In the rows, 128 means zero.
Known rows, with every way that one mark hangs from another:
K_752{K_168}: [123 129 123 157 109 129 131 124 124 136 110 153 116 150 141 140 137 115
 129 118 141 127 132 117 130 132 134]
K_750{K_861{K_17 K_168 K_195 K_752{K_939}}}: [128 142 126 163 135 194 140 122 167 176 135 138 123 133 114 132 118 135
  95 155  91 133 122  98 115 130 127]
K_17{K_861{K_168{K_752 K_939} K_195 K_750}}: [124 153 133 122 130 147 140 145 155 143 138 150 116  97 113 153 129 128
 107 146 105  99 133 158 128 104 120]
K_195{K_752{K_750 K_861{K_939}}}: [114 155 143 105 104 122 120 131 122 131 108 123 133  80 122 142 155 149
  89  99 144 102 129 122 110 136 217]
K_939{K_17{K_861{K_195}} K_752{K_750}}: [115 163 127  94 131 139 113 124 117 141 123 138 123  76 134 158 153 144
 122 120 132 138 141 170 151  74 136]
K_168{K_939{K_17{K_861} K_752}}: [110 129 139 129 129 160 109 123 135 140 122 136 104 102 119 140 132 154
 125 111 123 122 133 142 159 108  91]
K_195{K_861{K_17 K_168 K_752}}: [119 115 118 155 139 143 138 125 145 158 125 135 137 138  90 131 101 128
 101 196  96 129 116 115 121 106 113]
K_939{K_752{K_168 K_861{K_750}}}: [127 124 128 118 121  94 121 113 123 154 112 153 125 123 139 138 150 138
 103 129 138 106 138 162 134 116 180]
K_752{K_168 K_861{K_939}}: [121 128 136 157 106 119 109 138 123 103 103 153 114 120 131 149 155 129
 112 114 158 112 126 115 123 143 181]
K_861{K_168 K_195}: [123 140 121 124 143 146 138 131 138 119 129 150 127 119 135 139 132 117
 119 124 122 136 127 133 124 117 130]
K_750{K_752{K_168 K_861{K_17} K_939}}: [116 116 136 145  97 145 129 111 123 179 110 118 111 129 137 113 139 125
 103 129 128 125 133 156 127 173 171]
K_752{K_17{K_861{K_195}} K_750 K_939}: [113 163 149 109 100 163 129 105  96 148 126 108 117  83 151 145 160 130
 118 116 132 142 129 190 133 128 171]
K_195{K_861{K_752 K_939}}: [138 122 124 153 121 107 123 143 135 112 116 153 140 102  82 158 153 139
 100 173 146 116 120  98 119 118 117]
K_752{K_17}: [116 115 150 134 126 163 127 118 123 137 127 128 119 136 147 129 145 134
 124 133 132 129 118 162 136 127 156]
K_168{K_752{K_750 K_939{K_17}} K_861{K_195}}: [121 209 128 130  88  81 119 128 129 144  99 120 122  84 137 157 137 128
 114 120 128 128 136 134 132 116 144]
K_750{K_752 K_861{K_17 K_168 K_939}}: [129 118 129 164 120 194 136 135 167 202 128 128 112 126 108 133 114 142
 101 159  62 106 112 143 114 169 164]
K_750{K_861{K_195}}: [123 131 129 125 136 190 121 142 135 107 138 140 120 113 135 139 147 153
 119 167 104 129 130 126 121 113 126]
K_939{K_17{K_861{K_168 K_195 K_752}}}: [124 151 124 140 160 159 118 140 141 130 131 156 136 121 106 152 144 132
 118 126 135 144 132 104 133  69 106]
K_750{K_861{K_939{K_752}}}: [139 128 128 142 114 154 121 136 151 147 121 140 114 103 112 148 142 156
 112 140  88 108 126 133 125 133 135]
K_195{K_752{K_17 K_168 K_750} K_861{K_939}}: [100 137 145 146  72 155 132 117 109 152  88 155 114 103 135 168 187 142
  93 143 150 105 122 144 122 125 208]
K_17{K_861{K_195 K_750 K_752{K_168} K_939}}: [149 149 120 152 129 121 129 150 146 123 133 187 138 106 111 189 182 117
  99 136 175  96 134 121 122  93 141]
K_939{K_17}: [118 135 138 140 138 140 111 126 130 139 126 137 126 139 132 133 141 137
 134 114 155 138 126 101 144 108 138]
K_861{K_168 K_750 K_939{K_752{K_17}}}: [141 133 141 142 125 110 140 108 154 198 122 161 126 119 131 158 151 126
  99 106 128  94 113 173 135 137 204]
K_17{K_861{K_752}}: [139 135 120 130 140 135 127 143 131 126 135 130 140 116  91 140 128 132
 117 145 110 127 135 126 119  94  90]
K_750{K_861{K_168}}: [124 133 126 145 133 174 128 127 140 163 126 126 121 141 115 124 106 149
 123 150  63 133 121 110 112 133 137]
K_750{K_861{K_168 K_195 K_752{K_17 K_939}}}: [127 141 141 159 132 192 136 116 147 168 126 147 122 130 124 137 149 147
  94 142 103 141 119 116 115 133 141]

Rows:
[139 164 126 151 126  76 102 135 139 137 118 139 144 123 129 171 144 139
 124 130 151  96 118 116 133 113 170]
K_168{K_861{K_750 K_939{K_17}}}
[121 166 130 124 145 141 112 138 124 129 130 147 138 101 115 159 152 140
 114 129 161 141 133 115 137  77 132]
K_939{K_17{K_861{K_195 K_752{K_750}}}}
[140 142 149 134 134 125 140 108 140 163 139 163 142 120 144 152 184 127
  87 126 194 117 124 136 132 124 171]
K_861{K_195 K_750 K_752{K_17 K_939}}
[130 119 139 104 131 146 131 114 126 166 135 132 125 110 133 141 153 141
 117 144 101 110 131 216 142  91 147]
K_939{K_752{K_17{K_861{K_750}}}}
[ 92 183 129 159  99 116 104 121 107 120  90 153 111 117 168 173 129 137
 120 112 169 125 125 118 146 140 155]
K_752{K_168{K_861{K_195} K_939{K_17}} K_750}
[126 147 145 127 132 137 150 130 158 166 134 164 121 124 144 149 154 118
  97 143 131 105 124 172 129 105 185]
K_861{K_168{K_752{K_17}} K_195 K_750}
[121 137 125 104 144 160 112 135 132 119 131 147 120  92 126 152 166 143
 129 129 124 134 145 163 153  58  97]
K_939{K_17{K_861{K_195}} K_752}
[115 107 153 150 102 151 118 129 118 145 102 151 109 120 142 142 177 138
  97 126 150 111 119 178 128 167 205]
K_750{K_752{K_17 K_168 K_861{K_939}}}
[121 107 122 126 133 135 144 116 138 199 134 127 137 129 110 128 114 133
 102 207  94 109 117 172 124 126 165]
K_195{K_861{K_17 K_168 K_750{K_752}}}
[118 116 124 159 118 150 132 133 146 140 121 131 120 118 102 145 115 124
 115 178  98 116 111 130 126 123 143]
K_195{K_861{K_17 K_168 K_939}}
[106 151 159 133 113 128 115 116 111 150 107 121 121 101 139 143 132 142
  97 108 132 124 104 165 120 160 252]
K_752{K_17 K_750 K_861{K_168 K_939}}
[124 145 134 115 154 151 111 137 130 125 147 147 135 113 132 156 169 140
 130 140 158 123 135 136 144  65 141]
K_939{K_17{K_861{K_195 K_750}}}
[135 137 122 160 142 159 132 129 151 173 124 141 134 145  96 130 108 149
 103 151  79 132 120  86 107 129 125]
K_750{K_861{K_168 K_752}}
[141 138 128 178 128 125 138 139 175 150 134 199 131 134 135 185 169 104
  83 141 207  83 121 107 132 118 176]
K_861{K_17 K_195 K_750 K_752{K_168} K_939}
[143 144 128 114 134 133 123 151 139 104 148 151 136  84 120 174 174 127
 117 141 148  96 131 157 126  93 147]
K_17{K_861{K_195 K_750 K_939}}
[126 134 112 158 102 137 128 143 141 131 107 152 118 118 143 165 147 113
 109 151 124 100 128 169 128 145 138]
K_750{K_752{K_168{K_861{K_17 K_195 K_939}}}}
[132 126 144 195 109 177 122 134 149 156 110 169 112 145 121 162 163 147
  97 142 134 112 115 101 119 140 164]
K_750{K_861{K_752{K_17 K_168} K_939}}
[116 109 119 168 118 142 132 129 135 140 116 153 126 146 107 142 127 125
 104 198 131 123 125 111 129 103 112]
K_195{K_861{K_17 K_752{K_168}}}
[109 122 146 118 129 235 129 135 140 123 132 144 116 115 146 139 179 163
 103 158 103 117 131 143 119 100 152]
K_750{K_861{K_195{K_752{K_17}}}}
[120 143 127 144 104 114 136 106 122 176 118 113 136 108 104 133 115 133
  97 176 132 134 120 117 124 133 142]
K_195{K_861{K_17 K_752{K_750 K_939}}}
[119 121 135 127 118 146 134 109 133 191 122  99 122 118 119 100 113 129
 100 127  94 130 124 161 120 173 171]
K_750{K_752{K_861{K_17 K_168} K_939}}
[150 158 133 155 112  80 146 138 175 187 121 158 126 119 105 155 133 112
 100 116 129  85 120 122 118 138 185]
K_861{K_168{K_752} K_750 K_939}
[115 147 127 127 153 172 115 138 131 121 134 143 124 117 122 147 145 132
 136 125 121 145 133 127 138  74 118]
K_939{K_17{K_861{K_168 K_195}}}
[103 137 125 122 110 118 132 106 115 159 103 129 118  92 111 137 101 148
 105 154  95 129 120 150 133 146 135]
K_195{K_861{K_168{K_939{K_752{K_750}}}}}
[137 148 133 138 129 104 139  96 140 240 124 137 138 138 124 125 139 128
 109  97 142 125 123 128 130 159 186]
K_861{K_168 K_750{K_752{K_939{K_17}}}}
[110 129 158 134 117 150 123  98 112 157 115 106 117 125 139 109 135 138
 111 106 113 144 117 155 124 154 192]
K_752{K_17 K_861{K_168} K_939}
[145 134 121 156 134  83 135 130 148 162 120 165 152 115  82 163 141 134
  89 168 142 104 113  99 114 120 160]
K_195{K_861{K_168 K_750 K_752 K_939}}
[114 116 155 106 118 165 125 115 109 137 123 121 119  92 148 118 181 145
  95 132 143 133 128 197 129 159 179]
K_750{K_752{K_17 K_861{K_195} K_939}}
[113 155 125  86 130 107 125 115 114 136 112 134 128  76 137 136 127 139
  95 119 111 133 133 179 127 122 183]
K_939{K_752{K_750 K_861{K_168 K_195}}}
[109 128 148 162 144 214 129 128 154 143 128 161 112 129 127 144 134 160
  89 154 110 127 112 113 124 140 132]
K_750{K_861{K_168{K_939} K_195 K_752{K_17}}}
